Every row comes from one small tree of marks. The marks that hang from a mark follow it in brackets, in the order of their numbers. Every link used is in the known rows. Which tree was each row made from?
Known rows
K114{K67{K435{K507} K611}}: [-0.87 -0.96 -2.64  1.12  0.42  1.64 -0.57 -0.59 -2.52  2.02  1.06  1.25
  1.45  0.48 -0.43  0.85 -2.67 -3.97 -2.80  1.59 -0.92 -0.22  2.76  1.01
  2.32 -0.06 -1.37  2.12  2.50  1.19  1.85]
K721{K611{K67{K114 K435{K507}}} K670 K923}: [-1.54  0.18 -1.41  1.94  2.37  1.52 -0.72 -4.41 -1.14  0.28 -0.95 -0.02
  0.83  3.41 -0.80  1.85 -2.19 -0.01 -3.71 -0.77  1.10  0.86  5.17  0.40
 -2.56 -4.88 -1.28  3.28  1.83  2.18  2.65]
K721{K611}: [-0.26  0.48 -0.64  2.20  0.54  1.35 -2.44 -3.18 -1.71  0.68  1.40  1.61
  0.76  2.21  0.83  2.16 -0.81 -2.64 -3.81  0.87  1.24  1.27  3.30  0.68
 -0.71 -2.49 -1.42  0.02  0.91  0.01  2.03]
K721{K611{K67{K435}} K670 K923}: [-1.74  0.47 -0.77  2.19  2.81  1.47 -1.42 -4.90 -1.62 -0.47 -0.21  0.34
  0.77  3.27 -0.64  1.96 -2.04  0.06 -4.25 -0.14  1.35  0.78  5.29  0.26
 -2.89 -5.10 -0.86  3.09  1.53  1.64  2.70]
K435{K507{K923{K721{K611{K67}}}}}: [ 0.55  0.93 -2.38  1.95 -1.31 -0.23 -1.26 -0.55 -1.11  1.83  0.17 -0.15
  0.52  2.63  0.34  0.98 -2.60 -2.28 -3.68  1.82  2.02  0.77  3.19  1.60
  0.40 -1.17 -0.87  0.48  1.57  0.22  0.44]
K114{K67{K435{K507{K923}}}}: [-0.81 -0.28 -2.38  1.39  0.38  0.59 -0.95 -0.67 -2.61  1.53  0.85  0.78
  0.78  0.88 -0.80  0.88 -2.89 -3.42 -3.45  2.11 -0.77 -0.73  3.03  0.98
  1.45 -0.52 -0.75  1.66  1.38  0.44  1.77]
K507{K435 K923{K721{K611 K670}}}: [-0.78 -0.98 -1.84  3.87  0.33  1.23 -0.46 -2.80 -1.45  1.27  0.32 -0.17
  0.06  0.99 -0.59  1.49 -2.37 -0.18 -2.44  2.69  2.41 -0.67  4.41  0.18
 -2.07 -1.05  0.25  1.03  0.76  1.30  0.86]
K114{K67}: [-1.26  0.52 -0.65  2.07  0.75  0.27 -2.20 -1.91 -3.00  0.52  1.43  2.01
  0.04  0.96 -0.61  0.88 -2.18 -3.83 -4.33  1.90 -0.30 -0.50  2.70  0.65
  0.89 -0.91 -0.71  0.46  0.61 -0.70  1.94]
K67{K114 K435{K507}}: [-0.74 -1.79 -3.67  1.43 -0.96  2.94 -1.16  0.28 -1.08  4.30  0.07  1.28
  1.70  1.00  0.65  2.97 -2.01 -2.74 -2.14  0.64 -1.55  1.05  2.14  1.61
  1.76 -0.67 -1.47  0.33  1.91  1.29  2.42]
K611{K67{K114 K435{K507}} K721{K670 K923}}: [-2.35 -0.03 -2.29  1.94  0.86  1.83 -1.44 -1.42 -1.31  1.02 -1.70  0.51
  0.50  3.27 -1.38  2.04 -4.21 -0.53 -4.63  0.36  0.02  2.09  2.74  1.02
  1.28 -2.91 -0.77  0.84  2.89  1.68  3.34]
K507{K435 K923}: [-0.76 -1.85 -2.67  3.94 -0.16  1.08 -1.16 -2.62 -1.92  2.02  0.65 -0.79
  0.59  0.49 -0.23  2.28 -1.60 -0.59 -2.65  3.65  2.07 -1.47  3.17  0.47
 -1.31 -0.71  0.88 -0.11  0.17  0.36  0.94]
K114{K67{K435 K611{K721}}}: [-1.86 -1.06 -2.01  1.55  1.09  2.11 -1.09 -0.88 -2.47  1.32  1.14  2.08
  0.96  0.44 -0.77  0.90 -2.84 -3.78 -3.35  1.71 -1.06  0.56  2.29  0.65
  2.75  0.01 -1.06  1.35  2.83  1.07  2.49]
K435{K507{K923{K721{K611}}}}: [ 0.73  0.90 -2.45  2.10 -1.56  0.08 -1.11 -0.57 -0.83  2.06  0.49  0.02
  0.69  2.32  0.73  1.48 -2.39 -2.72 -3.61  2.11  1.94  0.86  3.24  1.58
  0.06 -1.14 -1.02  0.43  1.10  0.06  0.26]
K720{K114{K67{K435{K507} K611}}}: [-1.22  0.06 -2.33  1.40  0.14 -0.06 -1.12 -1.78 -1.04  1.42  2.42  1.35
  0.85  0.91 -0.03  1.99 -2.60 -3.69 -3.83  1.79  0.30 -0.14  1.32  0.76
  2.53 -0.93 -1.39  0.68  0.91  1.12  2.84]
K611{K67 K721}: [-1.69  0.88 -0.68  2.35  0.13  0.72 -3.58 -1.27 -2.46  0.09  0.02  1.57
 -0.10  2.91 -0.65  1.57 -3.34 -1.84 -5.50  1.57  0.95  2.18  1.32  1.10
  2.43 -1.59 -0.32 -1.86  2.36 -0.47  2.88]
K507{K435 K923{K721{K611}}}: [-0.56 -1.13 -1.87  3.77 -0.03  0.99 -0.73 -2.14 -1.46  1.48  0.67 -0.09
  0.16  0.76 -0.37  1.08 -2.09 -0.50 -2.09  2.86  2.25 -0.46  3.89  0.25
 -1.17 -0.54  0.34  0.48  1.12  1.01  0.73]
K507{K435 K923{K721{K611{K67{K114}} K670}}}: [-1.27 -1.38 -2.01  3.73  0.61  1.12 -0.33 -2.63 -1.46  1.51 -0.36 -0.28
 -0.23  1.13 -1.06  0.96 -2.44  0.34 -2.10  1.96  2.14 -0.72  4.25  0.06
 -1.54 -0.94  0.24  1.07  1.39  1.78  1.17]
K720{K114{K67{K435{K507} K611{K721}}}}: [-1.37  0.32 -2.25  1.40  0.05  0.00 -1.12 -1.64 -0.94  1.03  2.21  1.42
  0.74  1.18 -0.21  2.03 -3.07 -3.78 -4.23  1.96  0.41  0.39  1.04  0.72
  2.97 -0.87 -1.44  0.37  1.14  1.14  3.01]
K507{K435 K923{K721{K611{K67} K670}}}: [-0.96 -0.93 -1.76  3.75  0.58  0.91 -0.60 -2.77 -1.76  1.02 -0.01 -0.38
 -0.17  1.25 -0.97  1.03 -2.57  0.24 -2.47  2.37  2.51 -0.76  4.39  0.15
 -1.69 -1.08  0.38  1.08  1.23  1.43  1.03]
K720{K114{K67{K435{K507{K923}} K611}}}: [-1.41 -0.25 -2.68  1.58  0.29 -0.36 -0.75 -1.86 -0.78  1.60  2.29  0.82
  0.74  0.91 -0.18  1.75 -2.48 -3.31 -3.72  2.09  0.71 -0.54  1.53  0.73
  2.25 -0.68 -1.03  0.87  0.92  1.24  2.45]
K670{K721{K611}}: [-0.07  0.92 -0.66  1.52  0.11  0.80 -1.76 -2.30 -1.00  0.93  1.38  2.47
  1.29  1.62  1.76  1.44 -2.39 -3.47 -3.61  1.75  0.08  3.09  3.62  0.20
 -0.30 -2.17 -2.02 -1.61  0.21 -0.66  1.77]

Which tree is each row?
[-1.15  0.20 -1.10  1.41  1.32  0.73 -1.22 -2.45 -0.70  0.89  0.47  1.78
  1.36  2.02  0.86  0.60 -2.71 -1.99 -3.12  0.87 -0.35  3.10  4.21  0.03
 -0.37 -2.97 -1.58 -0.33  1.35  0.41  2.23]	K670{K721{K611{K67{K114 K435}} K923}}
[-2.55  0.36 -1.31  2.31  1.49  1.79 -2.44 -2.09 -2.08 -0.06 -0.67  1.02
  0.36  3.04 -1.12  2.25 -4.00 -0.46 -5.41  1.23  0.36  2.00  2.88  0.90
  0.75 -3.19 -0.13  0.58  2.52  0.84  3.43]	K611{K67{K435} K721{K670 K923}}
[-0.52  0.53 -1.47  1.13  0.72  0.48 -0.89 -2.11 -0.55  0.94  0.20  1.33
  1.57  2.28  0.97  0.59 -3.10 -2.13 -3.10  0.96 -0.17  3.14  4.26  0.21
 -0.28 -3.02 -1.89 -0.08  1.36  0.53  1.99]	K670{K721{K611{K67{K114 K435{K507}}} K923}}
[-0.77  1.41  0.09  2.54  0.29  1.75 -2.09 -2.13 -1.40  0.72  1.06  2.97
 -0.11  2.07  0.54  1.69 -2.35 -2.50 -3.92  0.58  1.02  1.94  4.03  0.79
 -0.91 -2.00 -1.45  0.63  1.16  0.20  1.71]	K923{K721{K611 K670}}
[-1.48  0.54 -0.43  2.13  0.83  1.91 -1.90 -1.59 -1.52  1.16  0.32  2.72
 -0.12  2.13 -0.23  1.11 -2.65 -1.65 -3.27 -0.27  0.29  1.86  3.93  0.77
  0.09 -1.77 -1.40  1.00  2.37  1.17  2.29]	K923{K721{K611{K67{K114 K435}} K670}}
[-1.08  1.44  0.22  2.34  0.63  1.31 -2.33 -2.06 -1.78  0.41  0.64  2.63
 -0.34  2.45 -0.06  1.01 -2.69 -1.87 -4.03  0.19  1.11  1.79  3.98  0.79
 -0.42 -2.05 -1.26  0.69  1.83  0.44  1.92]	K923{K721{K611{K67} K670}}
[-0.84 -1.30 -2.12  4.00 -0.41  1.13 -1.12 -1.47 -1.67  2.03  0.79  0.22
  0.11  0.39 -0.28  1.39 -2.31 -0.74 -2.32  3.46  1.91 -0.70  3.41  0.56
 -0.76  0.00  0.82 -0.08  0.87  0.52  0.63]	K507{K435 K923{K721}}
[-2.34 -1.85 -2.38  2.74  0.26  3.65 -1.16 -1.80 -0.39  3.15 -0.11  2.35
  0.77  1.15  0.37  2.73 -1.57 -2.80 -3.20  0.34  0.28  2.05  1.72  0.84
  1.50 -0.66 -1.52 -0.27  2.60  1.53  2.41]	K67{K114 K611{K721{K670}}}
[-1.74  1.25 -0.68  3.13  0.51  1.84 -2.40 -2.98 -1.25 -0.15  0.29  1.73
  0.24  2.72  0.14  3.32 -3.04 -2.07 -5.99  2.04  1.20  2.19  2.85  0.83
 -1.02 -3.37 -0.53 -0.25  0.47 -0.42  2.49]	K611{K721{K670 K923}}
[-1.14 -0.13 -1.56  1.76  1.75  1.03 -1.26 -3.02 -1.19  0.72 -0.15  0.14
  1.10  3.09 -0.37  1.01 -1.67 -0.73 -3.05 -0.31  0.86  1.30  4.15  0.67
 -0.76 -3.71 -1.06  2.05  2.57  1.66  2.38]	K721{K611{K67{K114 K435{K507}}} K923}
[-1.72 -0.52 -1.68  2.92  0.55  2.89 -1.67 -2.60 -0.91  1.43  0.79  1.80
  1.10  1.65  0.63  2.78 -1.99 -2.62 -4.39  1.63  1.34  2.00  2.50  0.91
  0.20 -1.87 -0.89  0.48  2.08  0.69  1.92]	K67{K611{K721{K670 K923}}}
[-1.52  0.45 -2.22  1.49  0.25  0.17 -0.90 -2.08 -0.91  0.89  1.96  1.37
  0.69  1.30 -0.36  2.30 -3.30 -3.52 -4.45  1.77  0.52  0.21  1.40  0.60
  2.33 -1.33 -1.58  0.77  0.89  1.34  3.10]	K720{K114{K67{K435{K507} K611{K721{K670}}}}}
[-1.27 -0.71 -1.36  1.65  1.32  1.59 -2.10 -2.41 -1.90  1.41  0.28  1.20
  0.76  2.29 -0.25  1.31 -1.29 -1.39 -2.84 -0.32  0.23  1.19  3.09  0.64
  0.77 -2.14 -1.31  0.55  2.59  1.30  2.89]	K721{K611{K67{K114 K435}}}
[-1.80  0.69 -1.30  1.98  0.42 -0.41 -1.72 -2.51 -0.97  0.48  2.48  1.93
  0.10  1.22 -0.19  1.85 -2.49 -3.78 -4.74  1.94  0.96  0.35  0.91  0.45
  2.36 -1.01 -1.14 -0.37  0.66  0.41  2.91]	K720{K114{K67{K611{K721}}}}
[-1.02 -1.73 -3.76  1.66 -0.36  2.58 -0.12 -0.17 -0.37  4.04 -0.44  0.78
  1.19  1.31  0.21  2.22 -2.16 -1.89 -1.83  0.42 -0.74  0.93  3.20  1.27
  0.84 -0.84 -1.42  1.41  2.25  2.07  1.95]	K67{K114 K435{K507{K923{K721{K611 K670}}}}}
[-0.85 -0.09 -1.08  1.65  1.23  1.30 -2.41 -2.58 -2.31  0.71  0.74  1.07
  0.86  2.43 -0.06  1.43 -1.53 -1.52 -3.35  0.28  0.67  1.09  3.29  0.71
  0.49 -2.41 -1.17  0.62  2.36  0.87  2.64]	K721{K611{K67{K435}}}
[-1.13  0.76 -1.14  1.93  2.25  1.18 -1.04 -4.51 -1.51 -0.35 -0.46 -0.16
  0.97  3.58 -0.60  1.98 -2.43 -0.13 -4.26 -0.17  1.55  0.78  5.35  0.50
 -2.77 -5.10 -1.12  3.29  1.56  1.73  2.48]	K721{K611{K67{K435{K507}}} K670 K923}
[ 0.25  0.56 -2.57  2.00 -1.24 -0.04 -0.99 -0.41 -0.84  2.28 -0.16 -0.08
  0.45  2.54  0.19  0.92 -2.48 -2.24 -3.31  1.37  1.73  0.79  3.08  1.49
  0.60 -1.00 -0.99  0.44  1.74  0.53  0.54]	K435{K507{K923{K721{K611{K67{K114}}}}}}
[-0.79 -0.73 -2.10  1.53  0.91  1.06 -1.41 -2.13 -1.48  1.66 -0.17  0.15
  0.81  2.57 -0.35  1.05 -1.56 -1.19 -2.73 -0.04  0.79  0.84  3.33  0.71
  0.62 -2.02 -1.27  1.01  2.61  1.63  2.27]	K721{K611{K67{K114 K435{K507{K923}}}}}
[-1.70 -2.46 -4.30  1.68 -0.02  4.27  0.36 -0.45  0.06  3.88 -0.77  0.97
  2.11  1.29  0.24  2.93 -2.75 -2.27 -2.24  0.31 -0.70  2.24  2.42  1.30
  1.91 -1.06 -1.80  1.87  3.66  3.07  2.52]	K67{K114 K435{K507} K611{K721{K670 K923}}}
[-1.51  0.41 -2.17  1.56  0.39 -0.13 -0.95 -1.98 -0.71  0.77  2.15  1.20
  0.73  1.34 -0.27  1.92 -3.07 -3.47 -4.30  1.97  0.53  0.48  1.37  0.66
  2.37 -1.40 -1.21  0.76  1.15  1.21  2.92]	K720{K114{K67{K435{K507} K611{K721{K923}}}}}
[-1.56  1.11 -0.16  2.50  2.67  0.86 -1.66 -5.44 -1.64 -0.92 -0.18  0.38
  0.36  3.59 -0.60  1.81 -1.84 -0.18 -4.75 -0.14  2.13  0.72  5.23  0.22
 -3.37 -5.29 -0.90  2.57  1.04  1.05  2.35]	K721{K611{K67} K670 K923}
[-0.78  0.07 -1.25  1.09  0.64  0.96 -1.51 -1.77 -1.13  1.42  0.60  2.25
  1.23  1.68  1.00  0.85 -2.69 -2.56 -2.93  0.90 -0.61  3.02  3.57  0.17
  0.69 -1.92 -1.95 -1.25  1.40  0.28  2.42]	K670{K721{K611{K67{K114 K435}}}}
[-1.50 -3.19 -4.99  1.70 -0.61  3.79  0.34  0.61  0.15  4.74 -0.52  0.63
  1.97  0.86  0.34  2.30 -2.29 -2.54 -1.60  0.93 -0.50  1.96  1.70  1.41
  3.21  0.48 -1.46  0.91  4.10  2.93  1.95]	K67{K114 K435{K507{K923}} K611{K721}}
[-1.13  1.11 -0.32  2.75  2.12  1.50 -1.37 -5.50 -1.03 -0.50  0.45  0.82
  0.65  3.07  0.25  2.71 -1.36 -1.09 -4.68  0.44  1.92  0.90  5.30  0.21
 -4.14 -5.15 -1.12  2.50  0.11  0.73  2.09]	K721{K611 K670 K923}
[-1.02  0.70 -0.67  1.66  1.20  0.28 -1.42 -2.83 -0.68  0.53  0.49  1.85
  1.06  2.21  0.95  0.48 -2.58 -2.15 -3.48  0.92  0.18  3.09  4.18 -0.01
 -0.70 -3.08 -1.58 -0.65  1.00  0.02  1.97]	K670{K721{K611{K67{K114}} K923}}
[ 0.60  1.05 -2.37  2.18 -1.35  0.24 -0.91 -1.02 -0.83  1.88  0.22 -0.01
  0.63  2.49  0.60  1.72 -2.54 -2.51 -3.82  1.96  2.07  0.69  3.59  1.48
 -0.57 -1.54 -1.08  0.84  0.88  0.30  0.38]	K435{K507{K923{K721{K611 K670}}}}
[-1.98 -1.00 -1.94  1.68  1.45  2.00 -0.91 -1.21 -2.26  1.11  1.12  1.82
  0.96  0.61 -0.79  0.82 -2.84 -3.50 -3.44  1.74 -0.90  0.61  2.62  0.59
  2.23 -0.48 -0.88  1.78  2.82  1.16  2.40]	K114{K67{K435 K611{K721{K923}}}}
[-1.57  0.30 -2.37  1.82  0.15  1.39 -1.87 -0.98 -2.06  0.78 -1.09  0.20
  0.44  3.08 -1.12  2.21 -4.33 -0.86 -5.11  1.54  0.71  1.60  2.42  1.19
  1.75 -2.06 -0.56  0.20  2.61  1.05  2.94]	K611{K67{K435{K507{K923}}} K721{K670}}
[-2.26 -3.89 -3.79  1.92  0.46  4.62 -0.90 -0.40 -0.71  5.07  0.67  2.28
  1.98 -0.24  0.78  2.60 -0.79 -2.65 -1.03  0.21 -1.53  1.25  1.89  1.20
  2.46  0.34 -1.24  0.83  3.52  2.34  2.48]	K67{K114 K435 K611}
[-3.15 -0.47 -1.73  2.34  1.59  2.20 -1.97 -1.93 -1.48  0.94 -1.31  1.25
  0.22  2.87 -1.42  2.08 -3.68 -0.29 -4.62  0.31 -0.24  2.10  2.65  0.77
  1.12 -2.81 -0.37  0.50  2.90  1.49  3.69]	K611{K67{K114 K435} K721{K670 K923}}
